What can hang from each mark
N: T
A: J M T X
J: A
T: A
B: A
Z: M
U: A
G: A
M: Z

Known rows, with every way that one mark hangs from another
{U {A J M X}}: [ 4.41  1.98 -0.64 -4.69  0.60  2.95  0.52  0.59 -1.75  2.59  0.10 -0.79
 -2.92 -1.07  0.70 -2.28  1.19  1.02]
{N T}: [ 0.61 -2.00 -0.48 -0.33  0.20  0.54  0.03  0.62 -1.60  0.18 -0.66 -0.82
  0.57  0.74  1.70 -0.31  1.25  0.18]
{Z M}: [ 1.09 -0.78  0.86  0.39  1.81  0.15  0.79  0.87 -1.36  4.12  1.01  0.23
  1.54  0.63  0.44  1.52  0.67 -0.80]
{J {A X}}: [ 2.28 -0.01 -0.27 -1.91  0.39  1.37  0.06  1.11 -0.94  1.51  1.33  1.24
 -2.28 -0.65  0.89 -1.21  1.12  1.07]
{N {T {A J M X}}}: [ 4.81 -1.02 -2.14 -3.77 -1.64  1.51  2.60 -0.07 -1.07  0.50 -1.63 -0.85
 -3.64 -1.34  1.79 -3.39  2.66  2.80]
{G {A M T X}}: [ 4.42  0.48 -1.11 -2.54  2.08  2.18 -0.49  1.72 -1.11  2.75  0.51  1.18
 -2.70 -2.19  0.99 -3.38  2.64  0.75]
{T A}: [ 1.78 -0.63 -0.41 -1.65  0.06 -0.07  0.39  0.13 -0.18  0.82  0.81  0.23
 -0.56 -0.13  1.08  0.43  1.95  1.24]
{G {A J M T X}}: [ 5.75  1.24 -1.95 -4.58  1.44  2.21  1.10  0.98 -1.36  2.63 -0.78  0.79
 -3.83 -2.41  1.15 -3.56  2.39  1.65]
{A X}: [ 1.76 -0.46  0.28 -1.26  1.51  1.20 -0.53  0.06 -0.57  2.51  0.33  0.76
 -0.41 -0.44  0.37 -1.14  0.97  0.79]
{J A}: [ 1.07 -0.21 -0.28 -1.42  0.42  0.60  0.02  1.57 -1.19  0.67  1.46  0.73
 -1.27  0.16  1.42  0.41  0.98  0.48]
{B {A J M T X}}: [ 4.85  1.35 -3.74 -3.70  1.32  2.05  2.18  2.00 -1.32  1.52  0.33  1.35
 -5.47 -2.55  2.34 -2.67  0.55  2.13]
{G {A J {M Z} T X}}: [ 5.67  1.40 -2.63 -4.06  2.45  2.48  0.28  0.20 -1.19  2.71 -2.41  1.16
 -3.04 -2.84  0.98 -3.73  2.57  0.08]
{U {A J X}}: [ 3.92  1.96 -0.44 -4.60  0.22  2.28  0.52 -0.07 -1.59  2.09 -0.06 -0.57
 -2.04 -0.56  0.52 -0.97  0.80  0.88]
{A T}: [ 1.45 -0.24 -1.82 -0.77  2.11  0.61  0.24  1.24 -0.68  0.68  0.77  1.16
 -0.58 -0.20  1.49  0.67  0.15  0.46]
{A J M T X}: [ 4.43  0.72 -2.82 -3.43  1.81  2.05  1.90  0.82 -0.85  1.88 -0.46  1.11
 -3.53 -1.76  1.41 -2.41  0.41  2.05]
{B {A J M}}: [ 2.79  0.87 -1.71 -3.30  0.92  1.13  1.41  1.57 -1.78  1.83  0.15 -0.08
 -3.20 -1.13  2.26 -1.25  1.19  1.21]
{T {A J {M Z}}}: [ 3.50  0.32 -2.12 -3.26  0.85  0.88  1.20 -0.71 -0.43  1.38 -1.98  0.02
 -1.77 -1.27  1.31 -1.19  2.34  0.59]
{A J}: [ 1.88  0.15 -0.56 -2.89  0.98  0.45  1.07 -0.27 -1.06  1.65 -0.86 -0.15
 -0.51  0.12  1.08  0.23  0.62  1.13]

Rows
[ 4.36  0.85 -3.49 -2.91  2.77  2.36  1.06  0.04 -0.66  1.98 -2.18  1.47
 -2.73 -2.21  1.22 -2.55  0.60  0.47] -> {A J {M Z} T X}
[ 3.14  0.69 -3.55 -2.42  2.91  1.55  1.03  0.44 -0.90  1.22 -2.04  0.96
 -1.74 -1.38  1.76 -0.97  0.49 -0.11] -> {A J {M Z} T}
[ 3.66  0.37 -2.56 -1.98  1.28  2.19  0.83  2.69 -0.92  0.93  1.80  2.03
 -4.39 -1.80  1.71 -2.30  0.78  1.39] -> {J {A M T X}}
[ 3.89  1.16 -2.35 -3.27  1.80  2.17  0.58  0.36 -1.30  2.72 -1.64  0.79
 -3.44 -2.41  1.59 -3.03  1.47  0.25] -> {B {A J {M Z} X}}
[ 3.51  0.39 -0.76 -3.44  1.25  1.85  1.15  0.04 -0.93  2.97 -0.80  0.18
 -2.38 -1.20  0.80 -2.61  1.15  1.73] -> {A J M X}
[ 4.72  0.49 -2.07 -3.76  0.73  1.62  1.21 -1.07 -0.17  2.16 -2.12  0.52
 -2.78 -2.13  0.81 -2.81  2.42  1.14] -> {T {A J {M Z} X}}
[ 3.14 -0.06 -2.02 -1.37  2.40  2.05  0.27  1.57 -0.57  1.95  0.82  1.49
 -2.49 -1.56  1.25 -2.20  0.64  1.14] -> {A M T X}
[ 2.16 -0.20 -0.60 -0.88  2.88  2.13 -1.34 -0.10 -0.53  3.15 -1.20  0.94
 -0.42 -1.38  0.46 -2.63  1.54 -0.74] -> {A {M Z} X}
[ 2.28  0.34 -1.47 -2.45  2.41  1.38  0.26 -0.43 -1.09  2.25 -2.35  0.01
 -0.50 -0.80  1.12 -1.16  1.21 -0.47] -> {A J {M Z}}
[ 2.70  0.20 -1.19 -1.54  1.74  2.30 -0.81  1.03 -0.90  2.11 -0.17  1.41
 -2.33 -1.63  0.94 -2.64  1.65 -0.44] -> {J {A {M Z} X}}
[ 4.28  0.33 -1.18 -4.18 -0.64  0.72  2.04 -0.97 -0.17  1.57 -0.63  0.37
 -2.71 -1.17  0.72 -1.34  1.89  2.72] -> {T {A J X}}
[ 4.77  0.33 -1.39 -4.32 -0.29  1.39  2.07 -0.31 -0.33  2.09 -0.42  0.20
 -3.60 -1.70  0.99 -2.63  2.30  2.78] -> {T {A J M X}}
[ 1.82 -0.06 -2.72 -0.35  3.53  1.54 -0.62  1.19 -0.67  1.31 -0.77  1.34
 -0.63 -1.13  1.54 -0.78  0.67 -1.08] -> {A {M Z} T}
[ 3.94  0.68 -2.64 -3.32  1.42  1.43  1.91  0.16 -0.64  1.36 -0.66  1.26
 -2.72 -1.22  1.14 -1.10  0.03  2.04] -> {A J T X}
[ 3.60  0.21 -1.46 -3.77 -0.16  0.55  2.02  0.10 -0.64  1.28 -0.29 -0.33
 -2.57 -0.87  1.49 -1.02  2.14  2.17] -> {T {A J M}}
[ 3.52 -1.77 -1.34 -1.77 -1.01  1.42  0.96  0.64 -0.84  0.56 -0.28 -0.49
 -2.58 -1.14  1.61 -3.25  2.88  1.89] -> {N {T {A M X}}}
[ 2.50  0.20 -2.59 -1.49  1.36  1.47  0.81  3.08 -1.22  0.15  1.92  1.52
 -3.36 -0.98  2.24 -0.69  0.66  0.84] -> {J {A M T}}
